What can hang from each mark
fubi: gubi
likuv: netemuv
ruzeg: dogu dokeb netemuv
gubi: dogu fubi
dogu: gubi kezar likuv
dokeb: ruzeg
lada: ruzeg
netemuv: ruzeg

Every row comes from one small tree of marks. The marks that hang from a mark follow it in brackets, in alphabetical order. Every link used is in the known rows. Which tree was each row made from?
Known rows
lada(ruzeg): [  6.5   0.6   8.4  -2.3   2.0   1.1   3.1   2.2  -0.2 -43.4   0.4  -0.2
  -3.5   4.2  -9.4 -15.8   3.7  -4.8  -6.4  11.7   2.4   1.1   1.0   9.4]
dogu(kezar): [-11.8  -2.4   8.4  -0.9   5.0   2.0  -6.2   6.1   6.6  -2.6  -5.8  -2.1
   8.1  -5.6   1.7  43.2 -14.4  -7.4   0.7   2.3   9.8  -1.4  -1.5  -8.4]
fubi(gubi): [-16.0  -9.1  -4.8  -4.6  -1.6   3.0   0.0 -17.0   0.9  14.2 -11.4 -11.6
   1.3  -8.5  -3.8  -5.5  -5.2   1.8   3.0   1.8   0.3 -10.2   9.1 -13.3]
fubi(gubi(dogu(kezar))): [-37.0 -13.3   7.3  -0.7   8.4   7.1  -2.1 -12.1   0.6   7.7 -15.5 -12.4
   5.4 -19.8  -1.1  15.7  -1.3   0.0  -5.8  11.8   3.9  -0.4  10.1 -23.5]
dogu(kezar likuv): [-23.5  -0.1  18.0  11.4  24.2   6.9  -3.7  11.9  12.4 -21.0  -5.9  -3.3
  12.0  -3.9   2.3  34.9 -24.8  -6.2 -15.4   5.4   0.7   0.5  -3.5  10.5]
netemuv(ruzeg(dokeb)): [ 11.5  -8.9   7.6   0.6   6.8  -4.6   6.3   1.1  20.4 -22.7  13.3   2.3
  19.9   2.8 -15.3   4.8   3.7 -25.6   9.0  34.7  -0.4  10.4 -15.1   8.5]
fubi(gubi(dogu)): [-31.0 -11.7   3.2  -1.0   5.5   6.0   1.2 -14.7  -2.0   8.8 -12.6 -11.4
   1.4 -17.5  -2.0  -5.1   5.7   3.8  -5.3  10.9  -0.8   0.8  10.8 -19.3]
netemuv(ruzeg): [ -0.7 -10.0   6.8  -1.8   9.6  -0.4   8.4 -14.7  19.5  -4.0   7.5   0.4
  16.7  -2.3  -7.6   1.2  17.8 -10.9   0.3   8.2   0.8  12.2 -11.7  -1.1]
dokeb(ruzeg(dogu(likuv) netemuv)): [ 11.5  -5.8   7.8   0.4  23.3   2.4  27.6 -20.5   8.6 -26.0   6.8  -1.9
   6.6  25.0  -9.3 -15.6 -48.9 -14.7  17.0 -17.1  10.3  28.3  -5.1 -15.6]
likuv(netemuv(ruzeg)): [  3.0 -18.3   5.1   4.8   6.8  11.8   5.3 -13.1   6.0  20.3  12.7   1.2
   2.8 -13.6  -9.1   7.9 -10.2  -9.8  -4.4  14.3  -2.2  21.6 -15.4  -4.1]
gubi(dogu(likuv) fubi): [-28.9  -8.6  20.7   9.7  17.0   4.1   5.8  13.8  -2.2 -30.2  -1.4   0.4
   8.4 -11.9  -2.4 -21.2  11.1   3.5 -27.8  14.5  -8.5 -26.2  23.2 -23.0]
dogu(likuv): [-11.5   2.5   9.6  12.3  19.3   5.0   2.2   5.8   6.2 -17.6   0.2  -1.1
   4.0   1.6   0.9  -8.0  -8.9   0.9 -16.1   2.3  -9.4   2.1  -2.9  18.4]
likuv(netemuv(ruzeg(dokeb))): [ 11.6 -17.6   5.9   5.6   4.8   8.8   4.0  -1.0   5.7   7.3  16.5   2.8
   4.9 -11.3 -13.9  11.7 -20.7 -19.0   3.0  33.0  -3.5  20.8 -17.0   3.1]
dokeb(ruzeg(dogu(gubi(fubi) kezar))): [ 11.7  -6.8   9.5  -6.2  12.3  -2.4   7.2 -11.4   5.7 -22.5   0.7  -1.2
  10.3  22.3 -19.0   5.0 -31.4 -19.0  15.7 -15.8  19.4  -4.7   8.1 -43.2]
netemuv(ruzeg(dogu dokeb)): [ 34.2 -11.6  10.3  -1.8  13.3  -9.0   3.3 -21.5  19.8 -18.6  14.3   2.6
  22.4  15.2 -18.5  -5.9 -15.6 -23.9   6.5  22.3   0.7  15.6 -14.1   7.9]
dokeb(ruzeg(dogu netemuv)): [ 16.9  -6.7   3.3  -5.5  13.8  -0.2  26.3 -23.2   4.8 -17.3   6.5  -2.1
   3.9  24.2  -9.3 -10.5 -42.1 -15.2  25.4 -17.1  14.8  27.1  -3.4 -25.0]
ruzeg(dokeb netemuv): [  2.8  -6.8  -0.9   7.8  -2.7  -2.3  16.2  19.8   3.9 -37.3  17.4   3.9
  -0.2  12.8   1.2  20.7 -46.2 -25.2  18.6  42.9   1.1  16.0  -7.7   1.2]
dogu(gubi(fubi) kezar likuv(netemuv)): [-40.2 -16.4  19.2  22.7  17.1  13.9 -11.6  26.1   5.1 -27.6   6.0   1.8
   2.2  -2.4  -5.1  51.6 -38.5 -12.4 -31.9  18.8   2.8 -27.9  13.2 -38.2]
likuv(netemuv(ruzeg(dogu dokeb))): [ 27.7 -18.9   7.8   4.0   9.6   6.1   1.7 -17.8   5.6   9.7  17.4   3.0
   6.6  -2.0 -17.0   2.9 -34.3 -18.1   0.1  24.4  -2.5  24.6 -16.0   2.2]
dokeb(ruzeg(dogu(kezar likuv(netemuv)))): [ 16.8  -5.1  13.7  -1.8  24.8   5.5  11.7 -15.7   5.9 -11.3  -0.5  -3.4
  11.3  14.8 -17.5  -1.0 -44.5 -16.2  13.7 -16.0  11.5  19.3  -6.2 -10.5]
netemuv(ruzeg(dogu(kezar))): [ 17.2 -13.9  13.4  -3.4  19.2  -3.9   1.9 -35.2  22.2  -1.3   5.4  -0.8
  22.2   7.2 -11.7  10.2  -7.9 -12.9  -2.8  -2.8   7.3  17.1 -10.5  -7.0]

Write each row's tree
[-43.6  -3.8  16.9  20.7  21.3   8.0 -13.5  23.6  13.6 -37.1   0.9   0.6
   4.2   7.6   1.1  56.7 -24.1 -11.0 -26.6  13.1   5.3  -8.3   2.2 -17.6]  dogu(gubi kezar likuv)
[ 10.8  -9.3   8.2   9.9  24.7   1.0  14.9 -32.2   7.6 -17.2  10.9   1.3
   0.3  24.7   6.5  -7.6 -58.0  -2.0 -11.1 -10.8  -0.9  25.8  -2.4  -1.9]  ruzeg(dogu(likuv) netemuv)
[ 26.9  -8.0   9.5  13.1  20.1  -5.1  13.0  -8.7   8.5 -43.9  19.0   4.1
   5.9  31.2  -3.0  -2.3 -80.6 -22.3   2.0  26.5  -3.5  24.3  -6.9  12.9]  ruzeg(dogu(likuv) dokeb netemuv)
[ 33.4  -2.1  17.3   8.3  22.4  -7.2  -9.6  -0.9   9.8 -34.5   5.7   1.2
  17.1  22.0 -13.3  13.8 -65.8 -23.4  -1.7  23.0  -0.2   5.9  -4.9  22.1]  ruzeg(dogu(kezar likuv) dokeb)
[ 12.8 -10.8   8.6  19.3  17.9  -4.7   6.4  -1.4   8.1 -55.1  23.9   6.6
   0.1  40.2  -4.2  12.8 -78.7 -25.9  -5.2  31.6   0.1  18.4  -3.0  -6.8]  ruzeg(dogu(gubi likuv) dokeb netemuv)
[-37.9 -10.3   7.5   5.1  14.5   8.6   1.9 -12.0   1.0   0.2 -12.7 -11.3
   2.9 -15.9  -1.1 -10.1  -0.3   4.0 -14.4  11.8  -5.3   1.8   9.3 -10.1]  fubi(gubi(dogu(likuv)))
[ 19.5  -3.5  10.2   1.0   7.7  -2.3  -4.9 -15.9   0.2 -47.3   4.7   1.3
  -4.5  23.0 -12.9 -17.6 -14.4  -5.9 -14.6   2.8   6.2   1.0   5.7  -6.4]  lada(ruzeg(dogu(gubi)))
[  9.5  -9.0   8.5   5.2   8.7  -0.1   8.4 -17.0   2.6 -55.2  11.1   2.3
  -9.0  26.6  -5.6  -7.4 -31.4  -8.9 -11.7   6.8   8.5  14.5   3.3 -15.6]  lada(ruzeg(dogu(gubi) netemuv))
[-41.5 -11.2  17.3  26.1  21.1  16.1 -13.3  21.4   7.1 -21.1   6.1   1.4
  -2.1  -1.0  -1.5  62.6 -41.0 -12.0 -29.5  18.2   3.3   0.7  -3.0 -19.4]  dogu(gubi kezar likuv(netemuv))
[ 22.5  -4.1   9.4  -1.7  22.2   4.0  14.6 -18.2   3.6 -10.3   2.7  -2.2
   7.4  16.7 -18.2 -22.6 -38.7 -12.4  12.9 -17.1   6.6  20.6  -4.7  -6.6]  dokeb(ruzeg(dogu(likuv(netemuv))))
[-31.4  -5.7  10.1  18.5  12.4   3.1  -4.9  22.7   4.4 -41.4   7.1   3.6
  -0.2  12.0  -4.5   3.7  -7.3  -4.5 -30.5  11.0  -4.7 -35.5  18.4 -28.6]  dogu(gubi(fubi) likuv)
[ -4.3  -9.6  13.6  16.8  22.0  11.2   5.2   4.2  10.7 -13.1  11.7   1.3
   7.5  -5.5  -9.0  -0.9 -24.3 -12.8 -15.2  25.1 -11.7  17.3 -15.0  21.3]  dogu(likuv(netemuv(ruzeg(dokeb))))
[ 35.8 -10.0   3.1   4.7   6.6  -8.6  11.3 -13.0   3.7 -30.4  19.3   5.0
   3.0  30.1  -4.0   3.4 -73.8 -23.0  13.7  24.7   3.2  23.4  -5.7   0.1]  ruzeg(dogu dokeb netemuv)
[ 22.6 -11.6  18.6   4.0  25.0  -5.4   1.1 -16.8  26.7 -29.1  11.7   0.8
  28.6  13.5 -17.4  10.9 -28.4 -27.0  -1.3  24.0   1.4  15.9 -15.3  13.3]  netemuv(ruzeg(dogu(kezar likuv) dokeb))
[  5.3  -7.0  12.2   0.5  26.1   3.5  24.4 -17.8  11.7 -26.9   3.8  -3.4
  10.7  22.2  -8.6   6.4 -54.4 -18.5  18.2 -14.8  15.0  27.5  -5.6 -19.8]  dokeb(ruzeg(dogu(kezar likuv) netemuv))
[ 18.2 -12.1  14.3   8.3  21.1  -6.3  -0.3 -14.4  24.0 -35.9  17.7   4.1
  21.3  22.0 -18.9   1.3 -20.4 -26.5  -6.7  27.7  -1.1  12.8 -12.2   3.2]  netemuv(ruzeg(dogu(gubi likuv) dokeb))
[-42.1 -15.9  11.9   7.1  17.3  13.4  -1.1  -9.6   1.3   6.5 -13.5 -12.0
   4.2 -23.4  -1.7  14.0 -14.6  -0.8 -15.9  16.1  -1.6   5.0   6.9 -15.8]  fubi(gubi(dogu(kezar likuv(netemuv))))
[ 41.5  -4.1  10.6  -0.5   9.5 -10.7 -11.4  -5.9   5.0 -22.6   5.8   1.7
  14.5  20.6 -13.6  19.5 -57.8 -24.1  10.1  21.4   6.7   4.0  -3.2   8.1]  ruzeg(dogu(kezar) dokeb)
[  1.7  -9.9   6.7  -1.1  14.4   1.2  18.7 -14.9   8.9 -27.1   7.0  -1.3
   4.6  27.2  -9.0  21.5 -49.5 -20.9  20.0 -12.2  22.3  22.2  -1.0 -43.4]  dokeb(ruzeg(dogu(gubi kezar) netemuv))
[ 43.3  -5.8  12.2  11.9  19.0  -2.5  -5.8  -8.1   0.9 -22.5  13.5   3.3
   7.7  20.1 -16.0 -13.9 -65.8 -18.4  -3.8  24.6  -8.6  13.5  -7.4  26.2]  ruzeg(dogu(likuv(netemuv)) dokeb)
[-34.8 -16.0  26.9  12.4  21.0  12.0   1.5  17.5  -2.5 -21.4  -2.1   0.2
   9.4 -22.2  -3.0  12.9 -10.9  -3.0 -28.6  20.1  -3.0 -19.8  19.2 -31.1]  gubi(dogu(kezar likuv(netemuv)) fubi)
[-42.8 -11.9  11.8   5.0  17.0   9.8  -0.8  -8.3   4.4  -1.3 -15.7 -12.4
   7.2 -19.3  -0.9  13.0  -8.1   1.0 -13.5  12.6  -0.5   0.8   9.1 -13.7]  fubi(gubi(dogu(kezar likuv)))
[ 34.7  -4.6   4.6   5.9   3.9 -11.7 -14.1  -2.4   1.2 -32.4  14.9   5.8
   3.7  32.7 -15.6   4.7 -46.4 -22.4   1.9  25.0   2.8  -0.8   1.6  -6.7]  ruzeg(dogu(gubi) dokeb)
[  6.8  -8.9   2.9  -1.1  12.4   0.1  21.4 -18.1   5.6 -25.5   9.9  -0.2
   0.8  30.5  -9.5  -0.4 -43.6 -17.7  20.4 -13.4  17.0  23.1  -0.7 -38.7]  dokeb(ruzeg(dogu(gubi) netemuv))
[ 12.6 -23.5   7.2   5.2   9.2   7.5   0.7 -23.7   5.3  13.8  15.9   3.4
   3.6  -2.0 -14.1   2.0 -21.9 -10.3 -11.7   8.3   0.4   8.9  -4.4 -25.3]  likuv(netemuv(ruzeg(dogu(gubi(fubi)))))
[ 31.3  -6.4  10.2   1.6   6.8  -4.9  11.6  -6.3   3.3 -65.4  13.3   2.6
  -1.4  25.2 -11.8 -13.1 -47.5 -21.6   4.0  28.9   4.8  16.9  -2.3   9.2]  lada(ruzeg(dogu dokeb netemuv))
[ 22.4  -8.5   9.5   5.9   6.3  -4.2   6.8  -1.4   2.2 -73.5  16.9   4.2
  -4.6  31.3 -12.1  -2.1 -45.0 -23.3  -1.9  32.4   6.9  12.6   0.3  -3.9]  lada(ruzeg(dogu(gubi) dokeb netemuv))
[  7.9 -10.7   3.6  -1.9  10.8  -0.9  23.0 -16.6   5.3 -28.6  10.1   0.3
   3.1  29.1 -12.0  -5.7 -40.6 -18.4  18.7 -12.2  17.1   7.9   6.9 -47.8]  dokeb(ruzeg(dogu(gubi(fubi)) netemuv))
[ -4.4 -11.8   7.4  17.2  23.2   1.4   8.0 -25.7   7.9 -29.5  15.3   3.8
  -4.9  33.0   5.9   7.7 -58.1  -5.0 -19.2  -5.0   2.4  19.7   0.7 -22.2]  ruzeg(dogu(gubi likuv) netemuv)
[-42.8  -8.6  18.3  18.7  17.3   5.0 -11.0  28.0  10.9 -44.0   1.0   1.3
   7.7   6.2  -2.3  46.7 -21.2 -11.6 -29.8  13.3   5.0 -37.5  17.6 -36.1]  dogu(gubi(fubi) kezar likuv)
[ 14.5  -6.0  13.6   4.6  19.4   2.1  13.7 -20.7   5.0 -55.9   7.5   0.4
  -3.1  21.8  -4.0 -21.8 -37.8  -5.3 -13.8   3.3   2.0  19.1  -1.2   7.9]  lada(ruzeg(dogu(likuv) netemuv))
[ 12.0 -14.2   8.5   0.9  14.7  -4.3   0.5 -33.4  19.9  -7.7  11.6   2.7
  15.2  16.3 -12.7   0.6  -1.1 -11.9  -9.3   0.5   4.7  13.4  -7.3 -16.0]  netemuv(ruzeg(dogu(gubi)))
[  3.2 -11.4  15.8  15.0  24.8   5.1 -14.5 -18.5   5.7  -9.0   5.7   1.8
   1.3  17.6  -6.4  27.1 -56.2  -7.0 -25.7  -4.8   4.5   8.1   0.1 -15.0]  ruzeg(dogu(gubi kezar likuv(netemuv)))
[  8.4  -4.2   7.5   3.4   0.4  -0.3  14.7  16.6   2.3 -69.7  12.7   2.5
  -3.7  13.0  -7.7  -2.1 -26.8 -22.1   7.1  41.0   3.4  12.2  -4.8   9.9]  lada(ruzeg(dokeb netemuv))
[ 26.5  -4.9  14.6   7.4  16.2  -2.2  12.0  -4.5   5.1 -74.6  13.5   2.1
   1.0  25.9 -11.3 -17.4 -52.2 -20.4  -4.2  30.4   0.2  18.0  -4.1  18.2]  lada(ruzeg(dogu(likuv) dokeb netemuv))
